Known rows, with every way that one mark hangs from another
z881{z138{z909{z291}}}: [ 15.1   3.1   0.3   7.2 -11.5  -6.7  -4.5 -35.5   4.6  37.8  -9.8  70.3
  42.4  45.7   4.1   0.9  -7.2  -1.3  15.3   1.1 -28.2  -4.6  -6.7 -65.8
  52.3]
z27{z48{z657{z390}} z307{z909}}: [ -7.5 -29.8 -69.6 -30.5 -15.2  -9.1 -45.5  31.1 -14.7  45.0  15.0  67.6
  31.8  40.9  -9.8 -42.2  -9.7   3.7  33.7  -4.6 -30.5  27.7  -6.0  -1.7
  63.5]
z909{z179{z117} z291{z27}}: [ 23.3 -27.9  -4.4 -12.6 -23.0  -3.8  -2.4 -59.9  -2.1  34.4  47.0  32.4
  30.7   1.7  14.2 -22.1  20.8 -12.0  41.5   2.5 -37.3 -16.2 -34.6   4.9
  38.1]
z307{z909{z179 z291{z27{z48}}}}: [ 13.9 -24.1 -21.6 -18.5 -33.8 -12.0 -20.3 -58.3 -17.6  26.1  33.5  31.5
  39.5  -2.9  -0.6 -31.5  13.1  -7.2  64.5 -20.6 -31.9  -0.1 -26.0  24.4
  43.9]
z138{z881 z909}: [  5.4  44.8   7.6 -15.0 -16.3   4.2 -13.3   0.4  34.1  31.9 -14.5  88.5
  37.6  77.0  34.9   0.8 -29.8 -11.3  -9.1  -9.6 -29.7  13.1 -15.9 -17.0
  52.1]
z138{z881}: [  4.0   5.7   6.3  -8.4 -25.2   3.3 -23.7   5.5  10.3  35.2  15.6  69.9
  44.1  41.9  39.0   2.5 -24.2  -6.3   1.4  -3.9 -32.8   9.1 -24.5  -8.1
  43.1]
z27{z48{z657{z390{z921}}}}: [ -2.8 -28.9 -43.6 -20.3 -25.3   0.3 -38.9  26.0 -28.6  59.9  25.2  72.8
  38.0  38.3  15.7 -12.5 -10.6  -4.5   3.4  -7.8 -30.2  11.2 -19.2 -33.9
  58.1]
z307{z909{z179 z291{z27}}}: [ 13.8 -20.0  -6.1  -0.8 -33.9 -12.4 -11.1 -65.4 -10.2  30.1  29.5  37.3
  42.7 -11.5   6.9 -19.3  18.8  -4.7  60.7 -15.3 -33.4  -9.0 -16.7  18.9
  48.0]
z909{z291{z27{z48 z179{z117}}}}: [ 20.7 -19.8 -41.5 -11.9 -18.4  -5.3 -15.3   4.4  -6.1  31.8  42.1  38.2
   8.5   0.6   1.6 -37.2   0.6 -14.1  41.3 -14.8 -32.0  12.7 -35.4  14.7
  41.9]
z307{z909{z179{z117} z291{z27}}}: [ 18.6 -20.4  -9.1 -12.1 -27.0 -11.1  -2.7 -57.4  10.7  26.2  28.4  34.2
  33.9 -15.2   6.9 -32.0  21.2  -5.3  65.8 -11.8 -37.3  -2.7 -23.6   8.8
  39.0]
z307{z909{z179}}: [  6.4 -24.1  -7.6   1.6 -34.7 -10.0 -11.2 -38.3  -5.2  30.9  -4.1  40.3
  56.7  10.5  10.7 -10.0   4.0  -6.1  46.6  -1.9 -35.2  -2.3 -19.6   0.4
  33.6]
z138{z881 z909{z179}}: [  8.5  33.6  10.2 -22.3 -17.1  -0.5  -7.0 -48.1  21.3  33.5 -12.7  73.8
  43.2  75.1  27.3  -4.2 -13.4 -13.7   0.1  -2.6 -34.3  -1.2 -24.7  -4.7
  46.4]
z909{z179 z291{z27}}: [ 18.4 -27.9  -1.0   2.0 -31.5  -6.0 -12.6 -70.7 -26.2  38.6  47.8  33.8
  40.3   8.0  15.8  -6.6  18.3 -10.7  36.6  -2.0 -33.1 -22.1 -27.6  16.0
  47.8]
z179{z117 z909{z291}}: [ 23.9   1.7 -11.7  17.8  -6.3  -5.0 -14.0 -30.7  14.5  21.4  11.3  35.9
  24.3   9.2  14.0 -29.2  -8.0  -8.8  28.5   9.4 -34.0  21.2 -18.0  -9.5
  30.8]
z291{z27{z179 z307}}: [  4.5 -17.2 -45.5   2.2 -24.9   0.2 -16.5  46.9 -19.3  36.9  35.2  47.2
   7.4  23.4   9.8 -15.5   1.7 -13.1  26.2 -13.5 -27.9  -4.1 -17.9  26.5
  49.1]
z881{z138{z909{z179 z291}}}: [ 18.4  -8.5   1.8  -1.6 -11.7 -11.9   1.9 -78.1  -5.9  39.4  -8.8  58.1
  47.0  44.7  -1.6  -4.6   8.6  -3.7  24.2   8.4 -32.4 -18.0 -15.1 -55.4
  47.3]
z881{z138{z909{z179}}}: [  6.7   0.0   4.4  -9.6 -17.4  -6.5   5.7 -41.3  -9.6  40.9 -16.4  57.2
  51.2  54.9   3.6   8.5  -0.1  -7.7  18.5  15.2 -31.0 -19.0 -21.7 -62.0
  38.2]
z307{z909}: [  3.6 -11.4  -9.5   7.3 -33.4  -4.5 -17.7  10.0   6.4  29.5  -4.3  53.2
  53.0  13.4  17.3  -4.4 -12.5  -3.5  37.6  -9.3 -31.0  12.4 -10.1 -13.2
  40.6]
z909{z179{z117} z291}: [ 29.1 -40.9  -8.3  -0.6 -16.3  -7.3  -7.5 -77.0   6.4  34.7  20.3  36.6
  41.6  13.3   9.2 -27.2  14.5  -8.2  33.6   9.3 -40.6  -4.0 -28.2  -8.2
  33.1]
z179{z117{z307} z909{z291{z27}}}: [ 16.7  20.2  -9.7  -3.8 -16.0  -5.2 -18.0  11.3  21.6  27.7  42.1  24.4
  12.7  12.5  20.6 -40.0   5.5  -5.1  31.0   7.8 -36.6  11.5 -27.1  13.7
  29.6]
z291{z27{z48 z179}}: [  3.1  -7.6 -40.0 -13.0 -32.2  -0.9 -18.0  47.9 -31.1  36.1  35.8  37.1
  17.2  14.7   7.9 -11.8 -10.8 -19.2  32.5 -11.2 -26.8   4.8 -41.1  18.7
  40.0]
z657{z390{z921}}: [ -4.7 -24.1 -18.6 -17.7 -28.0   1.1 -17.9  22.3 -14.3  50.0  15.3  75.2
  53.6  41.4  25.8  -7.1  -3.2  -9.8   8.9   7.2 -29.7  -5.4 -13.7 -51.1
  49.8]
z291{z27}: [  0.5  -4.4  -1.8  -2.3 -37.4   6.5 -13.4  31.7 -16.2  38.5  40.6  47.4
  40.2  21.8  32.8  14.2  -8.1 -12.5  19.8  -2.7 -26.4 -11.5 -25.9  -5.2
  45.3]
z27{z48}: [  6.0 -21.2 -28.0 -12.2 -30.0   3.9 -29.8  22.8 -16.4  33.4  15.8  45.2
  46.6  46.6  15.0  -8.6 -23.5 -13.5  16.2   0.7 -28.0  12.4 -31.7 -13.3
  34.6]
z307{z909{z179 z291}}: [ 18.8 -33.4  -8.3  10.0 -28.5 -15.8 -16.0 -81.3  -2.8  29.7   5.1  40.9
  52.0  -2.1   2.8 -23.6  12.1  -1.4  53.0  -9.9 -36.3  -0.5 -12.2   7.7
  43.3]

Rows
[  9.9 -13.1  -7.2 -10.6 -39.0 -14.2 -20.0 -30.4   6.8  38.0  34.3  29.0
  41.7   6.9  11.3 -33.5  24.0   1.9  50.0  -7.8 -39.2  -7.9 -21.8  29.5
  39.8]
z117{z307{z909{z179 z291{z27}}}}
[ 14.8 -25.1 -10.3  -0.2 -33.7 -17.1 -24.0 -44.9  13.3  37.7  12.2  32.0
  51.1  14.2   6.8 -37.9  18.9   4.3  43.4  -3.1 -41.6  -0.7 -17.2  18.9
  35.8]
z117{z307{z909{z179 z291}}}
[  1.0 -15.6 -67.7 -23.2 -26.2  -5.5 -25.6  51.4 -16.6  24.4  28.6  40.2
   3.8  13.4  -7.4 -41.3  -2.6 -12.1  53.5 -29.4 -26.8  15.9 -21.5  37.0
  45.4]
z291{z27{z48 z179 z307{z909}}}
[ 21.9  -7.4  -0.5 -12.1  -5.3 -10.0   9.5 -69.7  12.6  35.7  -8.3  56.8
  39.5  38.7  -3.1 -16.7  10.0  -4.2  28.8  13.3 -35.9 -11.1 -20.4 -64.0
  39.1]
z881{z138{z909{z179{z117} z291}}}
[ 21.1 -19.4 -77.4  11.5  -2.3 -13.0 -38.9 -11.6 -24.8  19.6  12.1  32.4
  -2.5  30.9 -20.2 -60.5  -8.4 -12.9  33.7 -12.1 -28.3  30.9 -15.3  41.6
  41.3]
z27{z48 z179{z909{z291}} z307}
[ 18.2 -28.7 -43.5  13.1 -18.8  -6.5 -22.1  -5.1 -15.3  35.9  42.8  49.4
   6.9  12.2   2.6 -28.1   9.3  -8.2  31.1 -20.3 -29.2  -1.6 -11.2  31.3
  58.4]
z909{z291{z27{z179 z307}}}
[ 17.4  36.3   5.4  -4.0 -11.0  -2.0 -19.0 -41.7  37.4  30.1  -6.0  89.5
  34.2  65.3  27.9 -13.2 -20.5  -6.6  -2.9 -16.4 -30.8  13.9  -8.6  -8.2
  62.4]
z138{z881 z909{z291}}
[  0.6  -9.0 -27.0  -9.2 -34.4   5.7 -32.1  37.9 -30.5  49.2  50.4  50.1
  25.7  21.7  23.1   7.2 -12.4  -8.0  15.2 -15.7 -27.2   2.7 -29.8   4.3
  55.2]
z291{z27{z48{z657}}}
[ 26.7 -34.8  -9.4 -10.0 -20.1  -9.7 -14.3 -55.2  19.0  40.1  26.0  28.4
  40.8  24.1   9.8 -41.0  21.3  -2.2  29.1  13.1 -45.4  -5.5 -32.2   3.4
  27.0]
z909{z179{z117{z307}} z291}
[ 23.8 -45.0 -39.5 -10.4 -13.5 -10.9 -17.6 -54.8  18.8  21.9  11.0  44.1
  28.9  16.5  -5.8 -53.1  19.0  -0.2  51.7 -12.3 -38.7   8.4  -5.8  12.3
  41.4]
z27{z307{z909{z179{z117} z291}}}
[ 13.0 -24.4  -8.0 -20.6 -26.9  -3.0  -8.9  -8.3  16.2  41.3  16.4  25.9
  46.0  37.8  18.4 -25.7  12.0  -8.0  22.4  21.8 -44.1  -7.7 -40.3  -5.9
  17.4]
z909{z179{z117{z307}}}
[  7.4 -30.5 -79.2 -11.6 -18.6 -10.8 -32.5  34.2  -8.3  22.9  -2.0  44.5
  13.8  26.5 -17.7 -53.6  -8.8  -8.6  47.4 -24.6 -30.1  29.4 -14.0  28.8
  40.8]
z27{z48 z179 z307{z909}}
[ 10.9  39.4   5.2 -44.5 -12.4  -1.0  -4.4 -17.8  54.6  35.2  -9.0  64.2
  33.5  79.5  27.9 -30.8  -3.9  -9.8   1.2   7.1 -42.4   4.8 -33.7  -4.1
  33.2]
z138{z881 z909{z179{z117{z307}}}}
[ 13.2  35.2   6.9 -34.7  -9.5   1.5   2.0 -38.0  43.7  29.3 -14.0  71.7
  34.0  68.8  25.8 -16.9 -10.4 -14.2   4.8   3.5 -38.4   5.1 -30.9 -13.9
  37.4]
z138{z881 z909{z179{z117}}}
[ 11.8 -13.5 -13.6   7.0 -33.4 -12.7 -30.0   0.1  23.5  36.4  10.9  44.4
  46.2  17.6  13.7 -32.8   3.6   6.8  35.4  -9.7 -37.8  11.3  -8.8   5.1
  42.3]
z117{z307{z909{z291}}}
[ 12.3  48.2   8.7 -15.6 -16.0   1.3 -14.0 -27.2  28.7  31.3  19.5  84.6
  24.2  55.9  32.9  -8.7 -14.4  -9.0   4.9 -22.5 -28.3   5.8 -13.8   2.2
  66.3]
z138{z881 z909{z291{z27}}}
[ 23.1 -33.1 -12.0  -2.5 -21.2 -13.5  -7.0 -71.6  18.8  26.0   4.8  39.2
  43.4  -7.9   1.7 -37.4  15.0  -2.4  57.9  -4.1 -40.3   6.8 -18.8  -2.4
  35.3]
z307{z909{z179{z117} z291}}
[ 16.7 -14.8 -15.9  -8.8 -22.9  -8.7 -17.6  12.8  47.3  31.8  11.1  42.4
  36.1  11.9  13.3 -45.8   5.0   4.6  39.0  -2.5 -41.9  19.7 -16.9  -7.4
  31.3]
z179{z117{z307{z909{z291}}}}
[  1.6 -17.7 -46.4 -31.5 -29.1   8.7 -32.2  49.4 -21.4  29.6  51.2  44.6
  20.8  48.5  13.9 -20.3  -9.2 -13.4  23.6 -13.4 -24.2   1.6 -25.1  15.4
  46.5]
z291{z27{z48 z307}}
[ 18.7 -49.3 -57.5 -21.7 -19.4 -11.8 -37.5 -54.8  -8.2  20.4  17.0  38.9
  32.2  33.0 -14.5 -58.2   8.8  -3.5  53.4 -21.0 -32.8  14.6 -11.7  27.7
  44.1]
z27{z48 z307{z909{z179 z291}}}
[ 16.7 -36.7 -38.8   9.9 -19.6  -7.9 -30.9 -20.5  11.8  24.2  10.6  58.0
  32.5  23.4   2.4 -36.9   2.5   2.7  38.2 -21.5 -31.2  15.2   7.3   9.7
  55.0]
z27{z307{z909{z291}}}
[ 19.5 -43.2 -41.5 -24.6 -23.6  -4.5 -29.6 -56.9 -29.7  30.7  57.9  30.3
  24.0  33.3  -1.3 -37.5  17.6 -11.8  39.5 -12.8 -30.8 -12.8 -27.3  34.8
  48.5]
z909{z179 z291{z27{z48 z307}}}
[ 22.8 -27.7 -46.1   1.5 -12.4  -4.5 -14.1   4.1   3.8  32.1  43.3  47.0
  -0.7   6.9   1.6 -40.9  11.7  -7.9  35.7 -16.8 -32.8   5.2 -16.4  22.1
  51.2]
z909{z291{z27{z179{z117} z307}}}
[ 15.7 -37.2 -78.7 -23.7  -7.8  -1.2 -22.9  48.8   2.2  26.9  10.9  39.1
   1.6  40.8 -12.5 -56.9  -9.4 -14.8  29.2  -6.5 -33.7  28.4 -29.9  12.2
  30.0]
z27{z48 z179{z117} z307}
[ -3.0 -26.4 -23.7   3.0 -25.9  -0.1 -28.4  17.5 -20.2  68.3  20.8  83.8
  41.7  26.6  27.2   4.3  -1.6   0.4  -3.0  -4.2 -32.5  -1.2  -6.5 -42.8
  66.0]
z48{z657{z390{z921}}}
[ 25.4  25.4   4.7 -25.5  -3.9  -4.9  -2.8 -81.8  46.1  27.6  -5.5  72.4
  29.8  57.0  19.5 -31.6  -1.9 -10.3  11.4  -4.7 -39.3   7.4 -23.7  -5.3
  47.4]
z138{z881 z909{z179{z117} z291}}
[  7.9 -39.0 -61.4  -5.7 -18.5   3.4 -48.3  28.2 -19.8  45.6  27.1  58.7
  21.7  52.8   7.1 -19.9 -13.2  -1.6   4.1 -16.7 -29.8  16.9 -11.4   7.9
  57.2]
z27{z48{z657} z307}
[ 20.7  24.9   8.2 -11.9 -11.4  -7.0 -12.4 -89.8  23.7  32.0  -5.2  75.2
  38.1  64.2  20.6 -17.6  -4.6  -9.2   6.1  -8.7 -35.4   0.0 -17.9   3.2
  55.8]
z138{z881 z909{z179 z291}}
[ 10.7  12.9   3.0  -4.0 -16.1  -4.6  -1.1 -22.5  -1.7  38.7  13.0  68.9
  33.1  37.5   8.6   4.5  -1.3  -3.7  22.0  -4.5 -25.9 -12.9 -10.6 -56.0
  55.6]
z881{z138{z909{z291{z27}}}}
[  7.2  19.4 -23.9   5.3 -17.4  -2.5  -0.5  38.3  -7.6  28.4  23.4  31.3
   3.1  -4.7  13.2 -16.3  -5.5 -19.1  36.8   3.6 -30.7  10.0 -34.0  13.3
  28.6]
z291{z27{z179{z117 z909}}}
[  9.6  -3.3 -24.9   5.4 -34.1 -16.5 -21.4  18.6  12.0  38.5  24.7  38.8
  23.3  -4.0   6.3 -37.6  12.7   1.9  47.4 -17.9 -36.7   7.6 -16.5  31.0
  44.7]
z117{z307{z909{z291{z27{z179}}}}}
[ 13.1   3.9 -52.2  -5.2  -7.4  -6.7 -14.9  28.5  -7.2  21.8  -2.2  25.7
   7.8  15.6  -5.1 -43.3 -19.8 -20.8  35.5   6.8 -32.2  34.0 -40.5   7.4
  17.6]
z27{z48 z179{z117 z909}}
[  6.3 -11.2 -51.7 -13.1 -19.9  -3.7  -7.1  54.3  12.5  25.8  23.8  45.4
  -1.2  -0.1   0.8 -39.8   7.6  -9.4  52.7 -19.5 -32.4  12.0 -17.2  22.7
  41.2]
z291{z27{z179{z117} z307{z909}}}
[ 13.2   0.8 -58.1  12.7  -4.6  -8.0 -23.9  25.1 -13.9  38.9   2.8  34.2
  -2.8   3.2  -4.5 -33.5 -17.6 -11.2  24.2  -3.5 -35.1  37.3 -33.5  12.2
  32.3]
z27{z48{z657} z179{z117 z909}}
[  5.3 -33.8 -64.7  -8.8 -21.7  -3.3 -47.6  24.6  -7.5  37.8  14.8  58.7
  22.4  32.5  -1.3 -33.0 -11.2   4.4  28.4 -30.1 -30.4  28.6  -3.5  13.6
  57.7]
z27{z48{z657} z307{z909}}
[  7.4 -29.1 -57.6  11.7 -19.4 -11.0 -20.6  25.2   0.7  27.8  -8.4  52.3
  17.0  15.0  -7.0 -35.8  -1.4  -4.9  40.7 -18.8 -32.0  17.2  -3.0  21.8
  44.7]
z27{z179 z307{z909}}
[  3.0  18.0 -21.0  18.8 -24.7  -3.9  -8.9  27.7 -30.2  32.4  24.4  33.7
  12.4  -0.1  14.1  -3.2  -8.2 -18.4  31.5  -1.8 -26.5   2.9 -28.1  21.8
  38.1]
z291{z27{z179{z909}}}
[ 15.5 -40.3 -85.6  -8.2  -4.3  -2.3 -32.2  43.8  -3.0  43.9  15.3  50.9
  -7.5  28.3  -9.3 -47.7  -6.8  -5.6  17.8 -15.9 -36.5  30.5 -22.8  16.9
  45.9]
z27{z48{z657} z179{z117} z307}
[  9.1   7.1  -0.3 -29.7 -13.4  -6.6   7.3 -12.4  20.9  43.1 -11.8  46.9
  42.0  58.6   4.3 -16.8  10.0  -2.8  18.8  23.9 -39.2 -12.8 -29.7 -61.4
  26.2]
z881{z138{z909{z179{z117{z307}}}}}
[ 13.9  37.2 -10.6 -21.6  -9.7   1.9 -21.3 -20.1  31.7  27.8  23.3  86.7
  11.2  69.3  26.5 -23.6 -10.2  -7.2   3.0 -28.9 -27.8   6.9  -4.3  15.2
  71.1]
z138{z881 z909{z291{z27{z307}}}}
[ 20.9   3.0 -28.1   0.9  -5.6  -0.6 -17.7  -7.6  10.2  18.7  40.3  36.3
   2.7  13.8  11.6 -39.3   3.1  -9.5  35.3  -1.9 -30.4  15.1 -14.0  12.6
  39.9]
z179{z117 z909{z291{z27{z307}}}}
[  7.5  -1.9  -9.9  -4.1 -38.0 -10.1 -26.6  13.2  17.8  36.4  33.3  41.4
  36.8  10.4  18.2 -28.6   9.1   5.1  41.6 -15.3 -35.3   3.9 -13.2  16.8
  46.3]
z117{z307{z909{z291{z27}}}}
[ 22.6   4.6 -33.5  19.7  -6.6 -15.7 -14.4   3.0  17.3  31.6   5.0  25.4
   6.6   5.3   1.2 -51.8   2.5  -6.9  30.5   8.9 -40.5  23.8 -26.1  18.8
  24.8]
z27{z179{z117{z307} z909{z291}}}
[ 15.6 -39.2 -60.5 -14.3 -19.2  -7.7 -42.4 -10.6   2.6  19.3  16.7  50.0
  28.1  34.0  -8.7 -54.2  -5.5  -0.8  44.8 -27.8 -28.8  26.0  -4.0  17.0
  50.4]
z27{z48 z307{z909{z291}}}
[ 18.9 -37.6 -59.4  21.9 -14.7 -16.9 -24.6 -14.2   4.4  27.3  -0.7  54.0
  13.3   5.1 -13.8 -48.2   6.2  -1.1  47.3 -26.1 -33.2  20.5   2.9  28.9
  53.0]
z27{z179 z307{z909{z291}}}
[ 12.3 -37.1 -37.3 -19.1 -19.5  -5.1 -13.4 -15.8  16.8  23.3   3.0  43.3
  33.0  27.2   0.9 -41.0  11.2  -4.7  46.4  -3.8 -37.1   6.1 -12.8   4.6
  32.9]
z27{z307{z909{z179{z117}}}}
[  9.5  18.5 -11.5  -2.4 -15.6  -2.1 -17.3  36.8  25.0  29.6   8.7  28.1
  28.2  33.3  22.3 -30.6  -8.8  -6.9  17.0  21.8 -38.1  18.4 -29.0  -6.1
  15.0]
z179{z117{z307} z909}
